Each row was made from one walk, in order. Every step used is in the known rows, and no mark comes twice. Write each row's walk.
In the rows, 128 means zero.
Known rows:
zisa -> kogod: [124  95 119  59 147 131 121 107 123  85 132 151 145 126 111 125 146 132
 182 132 122 118 121 113 135 117 117 113 121 150 132 130 115 121 116 118
 115 150 127 148  95 121 121 124 129 124 119 115 118]
lukes -> tarom -> fori -> pasit: [ 97 109 145  80 143 116 153 142  87 109 128  92  76 161 163 124 114 148
 121 133 152 109 111 107 162 100 116  70 124 127 118 120 127 153 127 130
 110 122 138 155 131 125 132 105 149 127 127 162  90]
fimo -> fifid -> mufogot -> nivut: [150 127 123 103 110 118 117 127 161 147 144 139 118 120  83 132 129 123
 127 130  92 134 119 140 139 109 135  67 143 154 143 119 156 123 107 120
 122 129 117 116 142 137 141 132 139 113 116 139 110]
ziri -> nilu -> bidu -> lasi: [180 129 116 121 152 164 131  77 148  98 169 169 111 147 116 192 130 123
 126 120 100 123 109  99 160  99 138  70 142 137 166 164 120 141 146 123
 128 121 119 144 115 123 121 110 149 138 115 125 129]
vugek -> zisa -> kogod: [121  99 136 102 143 113 131 148 125  84 122 127 138 129 120 121 127 114
 199 131 130 119 131 103 138 136 121 110 115 158 133 145 133 125 135 130
 113 133 138 149  95 120 124 132 122 130 147 110 119]
gogar -> pefupa: [110 102 150  67 118 137 138 119 124 104 133 136 101 163 111 122 113 150
 195 128 106 120 124 121 106  97 140  81 112 159 119 137 115 109 125 115
 125 147 126 146 121 123 128 153 115 115 129 117 111]
pasit -> ruze: [105 106 116  79 126 113 133  97 126 115 131 138 125 138 112 118 122 136
 138 121 115 118 119 121 119  89 123  86  90 114 129 127 125 119 107 105
 134 139 129 143 120 127 131 120 124 117 112  91 125]
nivut -> mufogot -> fifid: [137 105 135 124 111 104 124  62 174  94 156 144 112 120 114 134 104 120
 145 149 130 145 120  94 138  94 118 125 120 128 136 111 135 126 116 131
 110 144 114 112 137 131 138 133 114 109 120 100 130]
tarom -> lukes -> vugek: [110 100 140  81 142 138 117 167 117  93 121 119  85 144 106 121  94 151
 135 145 134  99 130 117 132 115  84  60  77 135 141 120 113 153 136 127
 150 143 133 140 125 111 138 103 117 139 127 120 135]
nemaruk -> ziri -> nilu -> bidu -> lasi: [178 158 117 160 144 171 136  62 147  95 165 169 136 142 129 185 135 130
 140 114 119 130 107 128 156 119 137  96 120 118 164 160 138 140 147 137
 133 111 143 133 117 125 100  97 150 136 123 134 136]
tarom -> fori: [124 102 123  77 139 127 148 139 101 100 137 132  90 152 132 133 103 146
 147 137 129 122 128  97 153 100 111 111 108 152 130 121 129 121 127 122
 103 136 138 151 123 128 136 102 137 122 140 126  94]
tarom -> fori -> pasit -> ruze -> ziri -> nilu -> bidu -> lasi: [161 114 104 122 169 142 164 105 122 125 145  95 114 120 151 175 169 127
  91 122 108 124 144 109 184 134 143 128 123  91 137 149 123 139 128 121
 128  88 131 158 119 127 125 113 149 139 123 132 112]
fifid -> mufogot: [122 121 116  78 131 125 119 137 150 115 136 144 106 143  98 128 127 124
 141 148 123 105 120 115 132 112 134 105 114 151 142 120 121 120 126 125
 124 148 140 137 124 148 153 122 121 123 121 141 130]
kogod -> zisa -> vugek -> lukes -> tarom -> fori -> pefupa: [ 65 142 141  92 139 138 126 190  79  97 106  56  56 145 163 166  95 127
  98 144 163 112 143  79 118 123  95  52 133 167 143 150 115 156 131 153
 103 112 132 145 117  84 136 118 120 120 160 173  93]
gogar -> pefupa -> fori -> pasit -> ruze -> fifid -> fimo -> ziri: [ 97  70 124 148 133 146 131 109  83 189 101 111 151 111 181 138 179 141
 109 111 140 100 127 186  81 181 167 149 136 127  91 128 104 110 107 121
 145 141 109 141 124 110 141 223 105 115 138 135 119]
ruze -> fifid -> mufogot -> nivut -> nemaruk -> ziri -> nilu -> bidu: [212 179 117 194 152 137 109   4 176  97 156 153 154 145 108 141 132 108
 111 110 117 115 109 142 129 188 154  90  96  95 149 149 175 130 151 136
 141 102 116 105 124 131  97 111 111 136 114 157 167]
fifid -> mufogot -> nivut -> nemaruk -> ziri -> ruze: [133 183 137 139 128 130 116  55 155 107 120 148 144 118  93 118 134 125
 142 138  99 145  88 131 130 135 128 120  96 110 126  95 168 120 161 133
 129 113 154  77 132 151 100  97 123 127 132 146 161]
ruze -> pasit -> fori: [152  90 116  89 124 122 129 142 135  74 120 146 118 143 133 104 100 131
 131 123 110 104 151 116 133  87 122 112 162 107 132 138 112 101 129 131
 133 140 134 107 125 108 134 129 127 112 113 100  87]
fori -> pasit -> ruze -> fifid -> mufogot -> nivut: [122 103 113 117 130 107 108  77 155 152 121  90 126 108 115 114 163 128
  95 120  94  96 130 133 147 117 153  82 137  96 107 103 153 118  98 116
 139 116 114 109 158 137 159 150 105 114 107 131 128]
pasit -> ruze -> ziri -> fimo -> fifid: [143 144 120 140 110 118 136 162 130 173 134 138 152 115 113 116 125 125
 131 109 127 169 150 136 115 134 129 184 131 119 122 150 129 128 108 106
 138 120 106 157 123 135 126 121 142 142 123  91 137]
lasi -> bidu -> nilu: [137  89  99  78 123 125 130 118 141 110 150 185 119 146 110 150 118 151
 188 139 151 138 141 116 154  81 139  86 102 152 122 157 119 124 115 124
 124 160 182 128 112 132 121  95 129 127 129  95 137]
zisa -> vugek -> lukes -> tarom -> fori -> pasit -> ruze: [ 56 112 135 108 146  99 141 154  83 127  98  43  89 158 175 148 111 140
  83 129 139  91 128 107 146 116 108  63  93 112 129 128 128 155 119 131
 127 107 135 141 133 136 125 121 133 117 150 145 105]
ruze -> fifid: [154  97 121 100 129 135 119 134 135 111 135 151 119 157 131 125 112 125
 151 114 125 120 139 102 148 129 130 123 138 150 129 137 125 125 112 121
 122 145 117 144 133 126 140 140 118 127 130 105 123]
fimo -> fifid -> mufogot -> nivut -> nemaruk: [157 144 122 110 107 119 124  74 160 125 132 134 142 122  73 138 135 116
 137 142  85 139  97 135 123 126 133  63 111 136 136 121 155 129 114 120
 122 122 109 102 137 140 121 138 125 116 104 118 116]
ruze -> fifid -> mufogot: [146 111 112 103 131 125 118 141 158 127 133 146 108 146 117 121 127 114
 131 130 124 105 139 112 134 145 143 131 130 152 139 125 126 122 117 127
 127 147 121 144 126 149 156 146 103 123 127 138 134]
ziri -> nemaruk: [132 138 135 113 133 137 119 128 124  95 136 134 143 133 115 118 112 147
 167 128 122 118 131 106 144  92 133 124 115 144 134 123 137 117 157  97
 126 139 128 143 139 148 143 108 141 129 127 126 117]
mufogot -> fifid -> fimo -> ziri: [142 115 130 156 120 146 122 148 137 154 157 162 150 115 118 115 119 127
 137 142 132 127 122 158 112 139 136 140 160 164 145 122 123 127 125 139
 104 157 128 119 142 126 135 167 127 135 129 136 136]
mufogot -> nivut -> nemaruk -> ziri -> ruze -> fifid: [168 159 143 162 124 138 113  45 141 104 120 154 161 138 124 117 119 128
 155 105  99 161 111 121 148 154 121 136 119 104 111 109 167 124 150 130
 126 111 130  85 140 131  89 113 115 129 143 108 152]
lukes -> vugek -> zisa: [112 107 146 120 125 103 123 199 116 104 124 106 107 158 128 117  77 121
 161 137 138 108 132 112 124 134 112  45 112 145 142 139 119 134 149 138
 159 132 130 130 122 108 141 120 131 141 146 116 145]
ruze -> ziri: [154 103 117  77 133 138 133 176 131 107 135 148 133 146 107 116 111 129
 163 127 128 128 154  97 161 142 121 139 125 150 132 132 114 122 111 119
 131 147 142 149 123 122 139 104 135 140 112 120 121]
pasit -> ruze -> ziri -> fimo -> fifid -> mufogot: [138 162 112 139 119 110 137 176 153 187 130 136 143 109 100 117 139 112
 111 125 122 156 152 150 104 154 143 190 124 128 131 141 131 124 114 108
 140 118 110 150 120 158 136 131 130 140 123 126 147]
kogod -> zisa -> vugek -> lukes -> tarom -> fori: [102 143 130 100 136 129 118 174  81  91 104  98  77 150 165 162  71 122
  86 145 161 118 136  84 136 131  92  61 111 166 147 137 125 157 133 134
  95 118 130 135 127 117 130 105 136 124 165 166  88]
nemaruk -> ziri -> fimo -> fifid: [136 177 135 178 103 135 128 129 125 147 145 160 142 120 128 125 124 138
 166 118 141 167 115 158 114 111 120 167 141 133 134 149 144 137 136 135
 125 125 129 137 135 140 107 115 160 132 139 110 136]
nivut -> nemaruk -> ziri -> nilu -> bidu: [172 178 119 158 148 144 131  14 139  69 160 163 149 164 116 142 130 126
 158 123 149 133  87 137 121 138 136 100  74 101 153 167 146 141 152 135
 135 121 133 136 101 122  79  93 136 139 120 123 160]
nivut -> mufogot -> fifid -> fimo: [121  95 139 150 113 107 116  84 167 119 152 155 119 113 111 126 111 114
 109 144 141 128 125 120 125  85 127 157 130 143 147  95 127 122 133 135
 116 138 112 106 131 131 151 145 114 115 124 121 147]
vugek -> lukes: [122 114 127 115 118 135 129 153 122 104 133 131 108 144 125 147 103 129
 143 135 125 116 123 104 135  91  98  92 120 154 133 133 105 132 111 131
 111 157 128 129 144 130 117 112 122 122 115 117 123]
kogod -> zisa -> vugek -> lukes -> tarom: [107 149 135 103 127 136  95 159 106  91 106 112  95 140 138 152  81 123
  98 139 158 114 124  89 129 120 104  42 129 165 150 147 116 161 126 135
 113 135 123 122 126 114 129 118 137 130 143 150 116]
lasi -> bidu: [136  94  95  77 121 125 130 130 124 103 151 145 110 133 109 119 110 139
 196 137 141 116 115 107 138  84 146  80 125 143 133 158 110 111 109 114
 116 151 173 142 131 123 137  97 119 129 131  75 124]
gogar -> pefupa -> fori -> pasit -> ruze -> fifid -> fimo -> ziri -> nilu: [107 109 127 159 137 135 135  82  89 185 105 136 148 135 182 157 197 129
  82 100 142  92 119 197  74 190 183 151 136 114 101 129 105 119 119 121
 157 142  96 141 133 106 127 204 112 124 139 148 132]
gogar -> pefupa -> fori: [109  71 137  73 137 142 140 122  93 101 125 146 104 155 142 164 130 145
 165 131 131 117 119 116  92 115 128  88 121 152 115 140 113 107 123 112
 126 154 133 142 117 108 129 149 119 114 131 138  97]
pasit -> fori -> pefupa: [ 92  96 142  87 125 134 136 149 135  85 139 101 101 149 130 142 133 144
 147 129 121 108 119 120 107  91 128 111 178 127 136 141 112 117 120 150
 138 139 135 150 115  75 138 160 120 120 108 124 111]

Which walk is each row?
[159 158 120 139 123 125 126 206 157 172 137 147 131 114  96 125 132 114
 136 134 130 156 155 133 126 160 141 199 154 161 141 138 129 133 124 123
 131 127 114 147 127 159 145 125 144 147 124 143 139]	ruze -> ziri -> fimo -> fifid -> mufogot
[113  64  98  84 149 118 144 142  95 130 116 104 142 112 150 143 173 134
 108 129 151 115 136 117 142 137 124 141 124  97  99 122 108 127  95 113
 145 138 147 139 123 110 145 123 137 129 101 122 113]	pefupa -> fori -> pasit -> ruze -> ziri
[110 134 111 102 124 139  92 151 118  90 112 114 105 118 122 157 107 122
 131 152 140 119 127  93 137 106 106  82 132 168 150 139 113 142 128 135
 108 140 129 116 135 113 144 129 132 123 147 117 111]	kogod -> zisa -> vugek -> lukes
[107 103 157 126 135 119 119 214 115  94 115  94  77 147 117 112  75 134
 143 142 143 100 138 111 136 133  86  51  80 143 142 136 130 158 153 138
 148 128 141 142 132 106 143 113 109 145 157 119 142]	tarom -> lukes -> vugek -> zisa
[111  92 109  79 144 109 162 153 101 132 118  80 117 120 143 106 148 140
 126 133 129 118 149 116 163 134 123 155 100 107 101 111 123 126 102 116
 125 119 143 159 131 128 142 119 135 127 127 120 100]	tarom -> fori -> pasit -> ruze -> ziri
[117 124 156 174 118 126 114 117 174 150 128 120 124  96 146 106 133 104
  96 130 128 146 153 143  94 124 142 212 202 114 134 112 112 102 148 176
 132 123 113  82 117  89 132 188  94 108 145 118 145]	nivut -> mufogot -> fifid -> fimo -> ziri -> ruze -> pasit -> fori -> pefupa
[103 122 135 191 125 129 148 164  76 197 102  76 120 131 206 123 118 120
  46 107 152 100 137 163 125 171 126 124 120 126 103 120 110 153 103 139
 115 118 108 148 141 136 114 164 111 126 135 169 121]	vugek -> lukes -> tarom -> fori -> pasit -> ruze -> fifid -> fimo -> ziri
[116 128 146 112 116 134 135 163 109 108 127 128  98 176 144 145  79 124
 109 119 138 114 117  99 132 100  95  48 118 150 131 141 111 153 112 129
 117 144 123 138 131 129  99 102 126 130 108 153 122]	vugek -> lukes -> tarom
[146 188 135 191 103 127 105 117 158 158 145 153 144  96  98 130 129 134
 131 124 113 153 117 166 120 127 132 134 147 127 139 119 171 126 137 135
 127 113 128 100 152 149 125 102 150 130 128 150 136]	nemaruk -> ziri -> fimo -> fifid -> mufogot -> nivut
[137 110 108 150 118 143 120 114 126 183 122 154 165 121 139 105 126 122
 107 102 127 112 138 166 105 172 152 150 116 134 123 123 118 117 109 119
 137 144 114 145 126 125 137 167 105 130 129 110 146]	pasit -> ruze -> fifid -> fimo -> ziri
[118 120 101 148 139 107 134 171 118 195 117 102 138  82 141 148 192 118
  82 140 152 143 135 148 107 152 139 201 152 107 113 132 120 139 109 118
 146 118 118 140 126 147 148 144 142 139 118 146 130]	pefupa -> fori -> pasit -> ruze -> ziri -> fimo -> fifid -> mufogot
[118 134 122 143 127 106 159 169 100 180 124  84 123 101 144 119 157 140
 116 124 138 162 149 139 143 128 127 200 141 108 105 130 132 136 114 114
 121  97 113 162 137 145 137 128 158 137 140 110 109]	tarom -> fori -> pasit -> ruze -> ziri -> fimo -> fifid
[113 127 125 115 140 123 134 142 123 123 117  77 168  99 129  88 159 146
 142 125 124 115 153 122 162 120 144 167 107 102 105 120 127 126 124  90
 148 121 128 145 142 147 144 126 141 136 111 123 121]	fori -> pasit -> ruze -> ziri -> nemaruk
[112 125 144 116 129 124 156 169  82 107 126 111  78 173 166 149  71 128
  96 124 144 117 124  94 144 111  87  64 103 150 129 129 115 149 117 133
  98 129 129 147 132 136 104  88 125 122 130 166  96]	vugek -> lukes -> tarom -> fori
[106 143 146 122 133 138 132 154 132  99 114 114 110 139 155  97 135 130
 151 114 127 133 146 139 112  93 122 168 178  93 128 139 125 101 149 161
 142 116 160 101 108  93 108 133 114 109 149 122 127]	nemaruk -> ziri -> ruze -> pasit -> fori -> pefupa
[118  98 136 141 126 127 124 154 135 125 154 155 122 135 109 114 123 124
 121 143 136 118 120 139 119  77 125 134 160 160 149 113 127 121 135 136
 108 147 131 113 141 131 142 150 124 131 127 135 137]	mufogot -> fifid -> fimo
[ 75 123 157 106 134 133 166 200  81 110 122  64  59 178 167 156  91 131
 108 124 141 116 135  89 121  99  87  59 124 154 124 146 110 146 109 151
 105 123 132 157 122 102 109 104 109 117 126 173 105]	vugek -> lukes -> tarom -> fori -> pefupa
[142 116 132 167 103 128 116  74 169 149 153 160 150  98 118 123 114 115
 118 146 143 134 122 141 118 144 135 164 134 146 142  99 125 125 122 143
 113 147 111 112 137 126 142 157 118 122 125 121 145]	nivut -> mufogot -> fifid -> fimo -> ziri
[132 118 125 129 125 157 118 133 124 155 139 166 150 126 111 117 118 135
 132 130 132 113 119 153 121 142 140 132 129 170 136 120 105 125 131 129
 124 159 136 140 127 118 147 135 138 137 122 127 134]	fifid -> fimo -> ziri
[153 123 141 183 111 117 107 102 177 146 129 162 137  89 148 103 109 103
  84 133 127 151 144 148 117 131 139 221 184 106 141 102 120 103 157 155
 121 131 111  69 126 124 131 174 110 113 149 111 136]	nivut -> mufogot -> fifid -> fimo -> ziri -> ruze -> pasit -> fori
[115 162 139 117 131 137 125 119 126 119 135 163 125 143 131 116 125 141
 171 123 136 152 107 132 139 109 119 157 117 131 130 122 139 127 152 136
 124 135 159 122 116 141 106 102 143 129 154 129 152]	nemaruk -> ziri -> ruze
[124 140 137 131 133 157 108 144 126 178 134 180 138 127 118 112 128 135
 126 129 137 140 110 151 123 137 139 170 146 173 139 113 109 124 161 130
 122 151 137 137 122 135 132 138 143 142 148 133 159]	fifid -> fimo -> ziri -> ruze
[124 107 110 149 133 116 138 159  95 178 122 112 146  93 153 149 180 129
 100 123 153 157 135 140 121 134 124 197 161  99 100 140 118 140 107 115
 143 120 117 145 131 124 133 132 158 140 121 112 123]	pefupa -> fori -> pasit -> ruze -> ziri -> fimo -> fifid
[108 103 136 139 123 119 151 160  89 182 116  98 136 108 154 150 185 142
 134 118 137 159 139 160  86 141 145 184 152 111  90 152 113 124 111 107
 147 115 112 153 124 122 125 177 140 132 131 119 113]	gogar -> pefupa -> fori -> pasit -> ruze -> ziri -> fimo -> fifid
[109 125 143 132 137 156 119 181 128 158 113 129 127 124 144 102 139 124
 112 113 126 118 154 158  97 124 146 182 204 129 129 129  95 101 153 162
 142 131 136 115 108  84 137 167 114 124 142 129 135]	fifid -> fimo -> ziri -> ruze -> pasit -> fori -> pefupa
[105  75  93 112 149 107 126 107 118 149 112 104 115 118 160 152 187 119
  81 135 141  92 120 130 118 140 146 136 127  98 106 121 125 125  98 124
 143 133 122 135 127 133 159 163 102 113 119 145 127]	pefupa -> fori -> pasit -> ruze -> fifid -> mufogot
[120 168 140 139 133 128 121  89 162  88  99 103 135 120 115 101 144 117
 128 128  85 131 132 141 102 124 128 129 153  70 120 112 150  97 155 165
 147  93 151  51 121 102 107 126  96 107 123 139 137]	fifid -> mufogot -> nivut -> nemaruk -> ziri -> ruze -> pasit -> fori -> pefupa
[161 188 146 196  94 134 122  49 136 121 136 150 174 110 100 132 116 139
 161 116 107 176  95 150 120 126 113 123 123 106 122 128 169 136 142 132
 124 105 120  92 147 126  89 101 150 134 120 100 135]	mufogot -> nivut -> nemaruk -> ziri -> fimo -> fifid
[143 177 125 156 133 131 125  92 153 122 112 155 141 143 130 108 142 106
 153 133 126 150 107 130 120 176 139 192  95 117 125 118 146 132 151 139
 134 120 134 108 114 171  97 142 100 125 155 136 172]	nivut -> nemaruk -> ziri -> ruze -> fifid -> mufogot
[166 134 127 107 123 140 116 145 137 123 116 159 134 125 143 100 110 131
 134 120 112 139 141 134 128 146 135 159 177 113 130 136 110 106 145 136
 127 143 132 112 122 121 118 142 133 122 142 105 111]	fimo -> ziri -> ruze -> pasit -> fori
[ 87  68 107  85 144 111 134  95  89 124 118 110 122 119 151 152 174 142
 108 134 144 104  99 125 124  89 120  96 117  95 105 122 115 127 108 115
 140 145 139 137 127 111 141 129 133 118 113 114 112]	pefupa -> fori -> pasit -> ruze
[161 169 117 156 110 107 127  98 163 160 118 127 175  98  79 121 136 110
 110 121  89 162 133 139 108 164 136 143 110  99 119 123 151 122 115 102
 140  96 100 108 135 147 123 115 122 139 100 105 144]	pasit -> ruze -> ziri -> fimo -> fifid -> mufogot -> nivut -> nemaruk
[112 155 135 129 139  98 173 163  87 128 105  81 103 164 182 140 127 113
  54 110 146 108 143 117 147 146 114 108 102  93 111 122 111 161 104 123
 129 113 118 151 140 135  94  85 138 136 113 175 115]	vugek -> lukes -> tarom -> fori -> pasit -> ruze -> ziri -> nilu
[142 187 131 186 117 132 114  49 155  98 130 150 162 110  87 128 124 133
 135 137 109 135 102 131 114 138 123 124 103 106 122 100 162 122 163 136
 131 111 138  80 147 143 122  80 124 139 111 137 152]	fifid -> mufogot -> nivut -> nemaruk -> ziri -> fimo
[112 124 123 130 137 116 126 142 125 141 126 105 140 104 120 108 154 144
 127 123 137 132 144 122 144 115 131 180 140 101 104 131 114 131 123 113
 143 121 129 147 139 129 149 108 143 150 109 104 145]	fori -> pasit -> ruze -> ziri -> fimo
[167 141 132 135 114 135 131 188 135 156 144 153 139 124 109 124 119 127
 154 118 133 170 152 123 137 141 125 191 167 154 134 150 123 136 122 116
 127 129 110 154 132 133 130 113 156 150 126 109 132]	ruze -> ziri -> fimo -> fifid
[134 206 124 189 103 122 135  97 148 135 132 151 157 118 107 128 140 120
 156 144 134 160  93 161  91 149 132 172 102 121 135 137 146 143 143 138
 130 117 126 115 124 166 100 127 131 134 129 127 154]	nivut -> nemaruk -> ziri -> fimo -> fifid -> mufogot
[169 181 132 164 107 114 122  87 166 117 104 137 155 106 118 100 133 106
 121 124  80 160 116 168 115 134 131 142 150  75 128 115 168 104 146 146
 138  96 131  48 127 145  85 143 125 105 139 123 119]	fimo -> fifid -> mufogot -> nivut -> nemaruk -> ziri -> ruze -> pasit -> fori
[125 142 140 175 133 147 111 147 125 159 124 172 134 140 150 101 135 124
 124 108 150 140 127 162 133 129 139 213 140 147 133 111 135 123 163 142
 133 125 144 121 119 146 121 139 123 132 167 143 173]	nemaruk -> ziri -> ruze -> fifid -> fimo
[143 158 122 134 115 133 123  46 158  88 123 140 161 122  87 122 127 124
 154 141  98 118  96 133 126 143 126  80  78 105 127 100 160 121 130 134
 129 121 151  79 139 138 115 100 116 119 104 137 137]	fifid -> mufogot -> nivut -> nemaruk -> ziri
[114  95 114  80 135 116 139 142 125 131 121  95 137 119 121  98 156 135
 142 127 126 116 141 121 154 120 133 134 118 104 106 122 113 128  95 114
 139 132 138 148 129 124 141 121 134 131 102 109 127]	fori -> pasit -> ruze -> ziri
[185 169 125 156 112 126 123 127 164 146 129 139 161 104  68 130 125 113
 128 131  97 161 137 124 129 174 132 152 136 136 126 122 148 130 132 118
 128 108 107 109 142 147 130 108 136 148 106 128 138]	ruze -> ziri -> fimo -> fifid -> mufogot -> nivut -> nemaruk
[140 160 121 163 114 103 128  92 156 170 113  87 166  75  84 117 175 118
 104 133  94 154 124 147 123 148 143 147 132  82 103 119 146 134 115 113
 143  90 106 105 153 147 127 132 135 141  98 112 142]	fori -> pasit -> ruze -> ziri -> fimo -> fifid -> mufogot -> nivut -> nemaruk
[ 63 118 155  97 151 132 144 211  87 107 114  47  67 190 160 167  89 133
 125 127 144 101 146  79 133 130  96  64 123 162 152 148 121 149 125 157
 120 115 141 154 116  98 126 114 118 121 154 168 107]	zisa -> vugek -> lukes -> tarom -> fori -> pefupa
[115  94 110 134 153 119 129 144  97 140 121 115 143 101 147 149 171 136
  99 129 154 126 138 113 127 133 122 191 145  95  95 128 111 128 124 110
 149 127 135 141 132 114 149 104 145 149 106 123 132]	pefupa -> fori -> pasit -> ruze -> ziri -> fimo
[143 146 144 192 127 149 114 153 136 148 151 144 179 101 124 107 116 134
 139 142 132 127 135 156 120 139 147 173 155 159 145 115 137 119 158 116
 111 144 122 113 153 147 139 163 131 141 138 151 132]	mufogot -> fifid -> fimo -> ziri -> nemaruk
[155 131 135 167 119 124 105  93 165 158 129 168 137  95 126  89 110 102
 104 135 134 157 154 134 127 132 133 197 147 135 133 100 123 107 152 146
 113 137 116  78 129 140 135 143 109 115 156 103 154]	nivut -> mufogot -> fifid -> fimo -> ziri -> ruze -> pasit
[107 141 145 187 141 132 140 136  82 189 106  80 159 116 195  95 127 140
  63 102 153 101 146 164 133 173 157 157 108 113 107 115 142 140 146 107
 131 101 105 160 135 156 137 163 127 135 148 171 114]	lukes -> tarom -> fori -> pasit -> ruze -> fifid -> fimo -> ziri -> nemaruk
[149 154 131 127 122 156 118 128 127 122 137 137 173 116 124 116 111 147
 174 129 120 127 131 128 141 156 143 133 114 149 133 130 132 122 142 102
 124 151 122 146 140 142 137 121 141 132 127 122 114]	fimo -> ziri -> nemaruk
